Each row was made from one path, in order. Every step used is in the known rows, and no mark comes twice. Write each row's path.
Known rows:
kevam/mapad/sedov/tafimin: |  -7 | -21 |  -2 | -13 | -12 | -15 |   1 | -33 |   7 | -30 |   9 | -12 |   4 |  30 | -15 | -18 | -23 | -37 |  -2 |   8 | -29 |   8 | -13 |  19 | -22 |  26 | -13 |
gidelu/bolu: |  11 | -14 |  -1 |  15 |  23 |  -4 |  42 |  24 |   1 | -24 |   5 |  -9 |   6 |  -1 | -12 |   4 |   1 |   8 |  24 | -17 |  21 |  11 | -14 |  -4 |  -2 |  10 |   2 |
minu/bolu: |   7 | -20 |  -8 |  19 |   7 |  18 |  12 |  -3 |   2 | -14 |   2 |   7 |  21 | -12 |   2 | -14 |  12 |  -5 |   4 | -10 |   1 | -23 |  -7 | -45 |  27 |   7 |  28 |
mapad/kevam/tafimin/sedov: | -16 |  17 |  10 |  26 |  -1 |  30 | -51 | -50 |  19 |   8 |  17 | -21 | -24 |  -6 | -14 |  21 |  55 |  -1 |  -6 |  -7 | -23 | -12 |  -2 |  -6 | -16 |   2 |  -2 |
tafimin/sedov: | -12 |  14 |  -3 |  10 |  15 |   7 | -20 | -33 |  14 |  -2 |  13 | -10 | -25 | -10 |   8 |  17 |  25 |  -8 |   8 | -14 | -18 |   0 |  -1 | -19 | -13 |   4 |   1 |
tafimin/mapad/kevam/bolu: |   0 | -10 |  10 |  18 | -11 |  45 | -51 | -22 |   5 |  -2 |  16 |   2 |  10 |  19 | -15 |  15 |   0 |  -3 |  -7 | -12 |  13 | -18 | -18 |   2 |  12 |  19 |   2 |
kevam/bolu/gidelu/mapad: |  10 | -10 |  -3 |  -6 |   9 |  18 | -32 |  28 |  -6 |  -2 |   8 | -37 |  20 |  49 |  28 |  13 |  -1 |  -9 |   1 |  12 |  12 |  16 | -31 | -13 |  -5 |  -2 | -11 |
sedov/mapad/kevam/bolu: |  -2 |  -7 |  11 |  39 | -13 |  37 | -54 | -21 |   7 |  -3 |  16 |   6 | -21 |   9 | -25 |   8 |   2 |  -4 | -11 | -12 |  19 | -14 | -32 |  13 |   8 |  11 |   5 |
minu/bolu/gidelu: |   6 | -13 |  -2 |   5 |   7 |  19 |  34 |  24 |  -8 | -13 |   2 | -13 |  40 |  10 |  23 |   5 |   4 | -10 | -19 |  -5 |   4 |  -8 |  26 | -56 |  24 |   0 |  16 |
kevam/mapad/sedov: |  -4 | -26 |  -4 | -21 | -19 | -17 |  10 | -25 |   4 | -21 |   8 | -17 |  44 |   2 |  -1 |  17 | -43 | -25 |  18 |   7 | -16 | -11 | -14 |   8 | -15 |  -8 |   3 |
sedov/tafimin/mapad/kevam/bolu: |  -5 | -11 |  12 |  19 | -13 |  45 | -54 | -27 |   7 |  -6 |  17 |   2 |   0 |  28 | -21 |   4 |   3 | -10 | -13 | -11 |   7 | -13 | -18 |   7 |   9 |  29 |  -4 |
sedov/mapad/kevam: |   1 |  11 |  12 |  36 | -10 |  14 |   2 |  -4 |   9 |  12 |  10 |   5 | -53 |   1 | -26 |  -1 |   4 | -10 | -12 |  -8 |  -4 | -13 | -35 |  -5 | -11 |  23 |  49 |
gidelu/mapad: |   9 |  -3 |  -9 |  -8 |  13 |   1 | -27 |  18 |  -1 |   6 |   3 | -26 |  -5 |  30 |  16 |  -2 |   2 |  -6 |  17 |  14 |  -1 |  14 | -49 |  -5 | -17 |   3 |   8 |
mapad/kevam/tafimin: |  -4 |   5 |  18 |  24 | -23 |  34 | -44 | -23 |   4 |  11 |   9 | -13 |   1 |   5 | -31 |   8 |  41 |  10 | -19 |   7 | -11 | -16 |   0 |  21 |  -6 |  -3 |  -2 |
kevam/tafimin/mapad/sedov: |  -8 | -14 |  17 |   3 | -32 | -10 | -16 | -22 |  27 | -25 |  11 | -18 |  59 |  11 |  -1 |  17 | -12 | -13 |  13 | -10 | -26 |  -4 |  -8 |  -5 | -14 |  -1 |   4 |
minu/bolu/kevam/mapad/tafimin/sedov: |  -8 | -18 |  -1 |  10 |   8 |  28 |  -6 | -65 |  16 |  -1 |   8 | -20 |   4 |  -8 |  -4 |  19 |   6 | -39 | -10 |  -1 | -25 | -31 | -10 | -35 | -15 |  33 |   5 |
minu/bolu/kevam: |  13 | -31 |   1 |  37 |  49 |   3 |  20 | -43 |  -1 |  -7 | -10 |   0 |  54 | -11 |  -1 |   5 |   1 |   5 |  -2 |  21 |  -7 | -18 |  -5 | -47 |  28 |  24 |  10 |
gidelu/bolu/kevam/mapad: |  18 | -29 | -17 |  -7 |  48 |  13 |  71 | -41 |  -4 | -14 | -18 | -18 |  37 |   8 |   4 |  27 | -16 | -21 |  20 |  24 |   9 |   2 |  -6 |   0 |  -8 |  25 |  -6 |
bolu/minu: |  -1 | -13 |   6 |   8 | -18 |   5 |  23 |  -8 |   1 |   4 | -19 |   4 |  29 |  10 | -12 |  17 |  16 |  -9 |   6 |  16 |   9 | -10 |  13 | -17 |   7 |  32 | -11 |
tafimin/mapad: |   3 |   5 |  -1 |  -6 |   1 |  15 |  31 |  -5 |  22 |  -6 |  -8 |  -3 |  17 |  22 |  18 |  11 |   1 | -19 |   9 | -14 |  -8 |   6 |   3 | -21 |  -9 |  27 |  18 |
sedov/tafimin: |  -7 |   0 |   1 |   1 |   2 |  -3 |  -6 | -16 |   3 | -16 |   5 |   1 | -23 |  29 | -15 | -30 |   9 | -19 | -18 |   2 | -18 |  17 |  -4 |  16 | -11 |  31 | -15 |
minu/bolu/kevam/tafimin/sedov/mapad: |  -1 |   7 |   1 |  64 |  17 |  16 |   2 | -50 |  43 | -14 |  -2 |  -9 | -36 |  -5 |  -5 |  11 |  51 | -18 |   2 | -14 |  -9 |  11 | -27 | -22 | -15 |  18 |  23 |
minu/bolu/kevam/tafimin: |   7 | -19 |  12 |  41 |  16 |  25 | -22 | -53 |  11 |  -6 |  -8 | -13 |  51 |   0 | -15 |  10 |  46 |  11 | -10 |  20 |  -8 |  -9 |   4 |  -8 |  12 |   3 | -17 |
sedov/tafimin/mapad: |  -2 |   3 |   0 |  -6 |   1 |  12 |  26 | -16 |  23 | -16 |  -5 |  -3 |   0 |  41 |   9 | -10 |   8 | -32 |  -3 | -12 | -20 |  19 |   0 | -11 | -16 |  49 |   9 |
mapad/sedov/tafimin: |  -9 | -14 |   9 |   2 | -14 | -25 | -18 | -21 |   8 | -29 |  17 |  -5 |   3 |  24 | -20 | -27 | -15 | -22 |  -9 |   2 | -33 |  10 | -16 |  14 | -16 |  22 | -12 |

Write each row's path:
|  -6 | -15 |  11 |  -6 | -23 | -21 |   1 | -11 |  20 | -25 |  11 | -12 |  51 |   9 |   6 |  15 | -34 | -16 |  18 | -11 | -25 |  -4 | -11 | -18 | -10 |   7 |  16 | | tafimin/mapad/sedov
|   0 | -20 |  13 |  18 | -26 |  36 | -11 | -23 |   4 |   2 |  -8 |   6 |  36 |  21 | -22 |  29 |  15 |  -9 |   1 |   8 |  17 | -24 |   2 | -16 |  18 |  45 | -11 | | tafimin/mapad/kevam/bolu/minu
|  -3 |  -4 |   9 |  43 |  -7 |  40 | -61 | -30 |  14 |  -3 |  20 |   3 | -28 |   6 | -23 |  14 |  10 |  -5 |  -9 | -17 |  12 | -14 | -33 |   7 |   4 |  13 |   9 | | tafimin/sedov/mapad/kevam/bolu
| -15 |  -7 |   0 |  -5 |  -8 |  25 | -13 | -51 |  14 |   3 |  12 | -20 | -16 |  -5 |  -4 |  18 |   3 | -41 |  -8 |  -5 | -22 | -23 |  -6 | -14 | -28 |  23 |  -1 | | kevam/mapad/tafimin/sedov
|   4 | -15 |   7 |  19 |  -4 |  37 | -78 | -10 |  -5 |   4 |  20 |  -9 |   0 |  22 | -17 |   7 |  -1 |   3 |  -2 |  -1 |  16 | -16 | -41 |  10 |   9 |   7 |  -5 | | gidelu/mapad/kevam/bolu
|  -1 |  -9 |  12 |   6 |  -9 |  37 | -11 |   6 |  -3 |  -8 |  14 | -16 |  22 |  42 |   7 |  16 |  -1 | -17 | -33 |  -7 |   5 |  -3 |  17 | -20 |   9 |  18 |  -7 | | sedov/tafimin/mapad/kevam/bolu/gidelu
|   8 | -21 |   7 |  18 |  -2 |   2 |  54 |  10 |   1 | -15 | -15 |  -3 |  35 |   7 | -18 |  21 |  17 |  -3 |  22 |   5 |  23 |   0 |   5 | -20 |   7 |  39 |  -9 | | gidelu/bolu/minu
|  -4 | -20 |  20 |  11 | -18 | -12 | -11 | -37 |  26 | -23 |   7 | -20 |  71 |  11 |  -1 |  22 | -15 | -11 |  12 |   0 | -28 |  -3 |  -7 | -11 | -11 |   6 |   0 | | bolu/kevam/tafimin/mapad/sedov
|  17 | -33 | -23 |  -5 |  39 |  23 |  55 | -54 |  -2 |  -7 | -20 |  -8 |  44 |   4 |  10 |  18 | -11 | -26 |   9 |  26 |  -1 | -17 |  -5 | -20 |   7 |  22 |   6 | | minu/bolu/kevam/mapad
|  14 | -11 | -10 |  -4 |  18 |  13 |  -1 |  34 |  -7 |  -4 |   6 | -34 |  25 |  39 |  31 |   2 |   5 | -14 |   3 |  10 |   3 |   7 | -30 | -43 |   0 |   2 |  18 | | minu/bolu/gidelu/mapad
|  -2 |  10 |  19 |  41 | -26 |  33 | -32 | -24 |  18 |   7 |   4 | -10 | -22 |   6 | -32 |   4 |  46 |   1 | -20 |  -1 |  -6 |  -7 | -14 |  22 | -14 |   1 |  12 | | sedov/mapad/kevam/tafimin
|   2 |  -4 |  10 |  16 |   8 |  26 |  12 | -42 |  26 |  -5 | -14 | -16 |  45 |  25 |   8 |  23 |  28 | -11 |   1 |   4 | -15 |   9 |   7 | -11 |  -7 |  26 |  -4 | | bolu/kevam/tafimin/mapad
|  -5 |  21 |  -2 |  42 |   8 |   3 |  11 | -26 |  38 |  -8 |   0 |  -2 | -64 |  -4 |   3 |   8 |  28 | -24 |   8 | -23 |  -6 |  19 | -30 | -15 | -24 |  15 |  29 | | tafimin/sedov/mapad
|  -5 |   6 |  12 |   9 |  -6 |  25 |   4 | -13 |   7 |   4 |  12 |   0 | -21 |  27 | -19 |  -8 |   2 | -18 | -17 |  -7 | -23 | -14 | -15 | -14 |  -9 |  48 |  35 | | sedov/tafimin/mapad/kevam
|   0 | -28 |   2 |   0 |   9 | -18 |  20 | -40 |   6 | -39 |   9 | -15 |  21 |  28 | -18 | -12 | -25 | -30 |   3 |  11 | -26 |  13 | -19 |  14 | -20 |  35 | -16 | | gidelu/bolu/kevam/mapad/sedov/tafimin
| -12 |  -2 |   9 |   5 |  -5 |  18 | -37 | -21 |  12 |   6 |  20 | -33 | -13 |  12 |   6 |  14 |   9 | -31 | -15 |  -4 | -24 | -13 | -18 | -33 | -27 |  20 |   3 | | bolu/gidelu/mapad/tafimin/sedov
|  -1 | -19 |   9 | -10 | -11 | -28 | -25 |  18 |   1 | -17 |  19 | -35 |  49 |  25 |  14 |  12 | -35 | -10 |  12 |   8 | -17 |   4 | -32 | -18 | -14 | -13 |   7 | | bolu/gidelu/mapad/sedov
|  -5 | -15 |   8 |  -3 |  -9 | -25 | -31 | -15 |   7 | -27 |  18 | -17 |   2 |  39 | -12 | -27 | -16 | -22 |   1 |   8 | -31 |  19 | -37 |  12 | -24 |  24 |  -9 | | gidelu/mapad/sedov/tafimin
| -20 |  -1 |  11 |  10 | -11 |  15 | -33 | -38 |  14 |   3 |  19 | -13 | -20 |  -8 | -10 |  12 |  10 | -26 | -14 | -12 | -24 | -20 |  -6 | -21 | -23 |  20 |   0 | | mapad/tafimin/sedov
|  14 | -26 | -17 | -14 |  36 |  14 |  49 | -54 |  -5 |  -1 | -19 | -14 |  33 |   9 |   9 |  25 | -17 | -25 |   8 |  31 |  -1 |  -5 |  -2 |   3 |  -6 |  19 |  -8 | | bolu/kevam/mapad
|  -3 | -21 |  13 |  20 | -26 |  37 | -13 | -27 |   4 |  -3 |  -6 |   4 |  27 |  31 | -26 |  20 |  16 | -15 |  -5 |   9 |  11 | -19 |   2 | -11 |  13 |  55 | -16 | | sedov/tafimin/mapad/kevam/bolu/minu
|   5 | -42 |  -1 |  -4 |   6 | -16 |  18 | -46 |   6 | -26 |   4 | -15 |  70 |  -4 |   0 |  20 | -43 | -21 |  18 |  16 | -20 | -19 | -17 | -16 |  -2 |   4 |   8 | | minu/bolu/kevam/mapad/sedov
|  -5 | -15 |   7 |  -5 |  -8 | -22 | -22 |  -5 |   3 | -29 |  18 | -23 |  10 |  45 |  -5 | -21 | -18 | -24 |  -9 |   9 | -30 |  20 | -27 |   3 | -21 |  23 | -11 | | bolu/gidelu/mapad/sedov/tafimin
|  -3 | -16 |  20 |  26 | -41 |  11 |  -2 | -12 |  19 |   2 |   3 |  -1 | -26 |   3 | -24 | -10 | -16 | -36 | -29 |  -8 |  -7 | -14 | -29 |   2 | -26 |  31 |  18 | | sedov/mapad/tafimin
|   8 | -17 |  15 |  39 |  23 |  15 |  -6 | -41 |  11 | -12 |  -6 | -22 |  45 |   6 | -19 |  19 |  40 |  17 |   0 |  17 |   0 |   8 |   0 |  11 |  -1 |   4 | -29 | | gidelu/bolu/kevam/tafimin
|   2 |  -9 |  15 |  30 |  12 |  18 | -27 | -52 |   9 |   2 |  -9 | -18 |  42 |   6 | -14 |  17 |  39 |  14 | -12 |  26 | -10 |   2 |   8 |  14 |  -1 |   0 | -30 | | bolu/kevam/tafimin
|   2 |   5 |   5 |   4 | -13 |  29 |   5 | -22 |  28 |  -8 |  -9 | -14 |  26 |  26 |  10 |  16 |  32 | -14 |   0 |  -9 | -11 |   8 |  11 |  -5 | -12 |  18 |  -1 | | kevam/tafimin/mapad
|  -7 |  20 |   2 |  50 |  -2 |  15 |  -4 | -37 |  43 |  -9 |  -1 |  -8 | -56 |   1 |  -4 |  11 |  48 | -20 |   3 | -20 |  -7 |  21 | -25 |  -1 | -26 |   7 |  17 | | kevam/tafimin/sedov/mapad
|   0 | -23 |  14 |  21 | -27 |  31 | -23 | -21 |  -3 |   3 |  -5 |   5 |  32 |  15 | -28 |  25 |  15 |  -4 |  -3 |  11 |  19 | -24 |   1 |  -9 |  20 |  37 | -16 | | mapad/kevam/bolu/minu
|   2 | -25 |  12 |  19 | -21 |  32 | -31 | -15 |  -3 |   7 |  -4 |  -4 |  30 |  25 | -22 |  24 |  14 |  -5 |   4 |  19 |  21 | -22 | -15 |  -8 |  14 |  37 | -13 | | gidelu/mapad/kevam/bolu/minu
| -13 | -13 |   3 |   2 |   6 |  22 |  -8 | -66 |  12 |   2 |   9 | -21 |  -6 |  -4 |  -5 |  22 |   1 | -38 | -10 |   5 | -25 | -23 |  -6 | -20 | -25 |  29 |  -4 | | bolu/kevam/mapad/tafimin/sedov
|  -9 |   0 |   3 |  37 |  26 |  25 | -33 | -69 |  24 |  -5 |   6 | -21 |  12 | -10 |  -1 |  24 |  56 |  -1 |   0 |   2 | -22 |  -6 |   2 | -26 |  -2 |   8 | -11 | | minu/bolu/kevam/tafimin/sedov
|  -3 | -25 |   2 |  -5 |   3 | -18 |   6 | -49 |   5 | -29 |   7 | -13 |  17 |  29 | -16 | -15 | -25 | -34 |  -5 |  17 | -33 |   8 | -15 |  15 | -19 |  31 | -16 | | bolu/kevam/mapad/sedov/tafimin
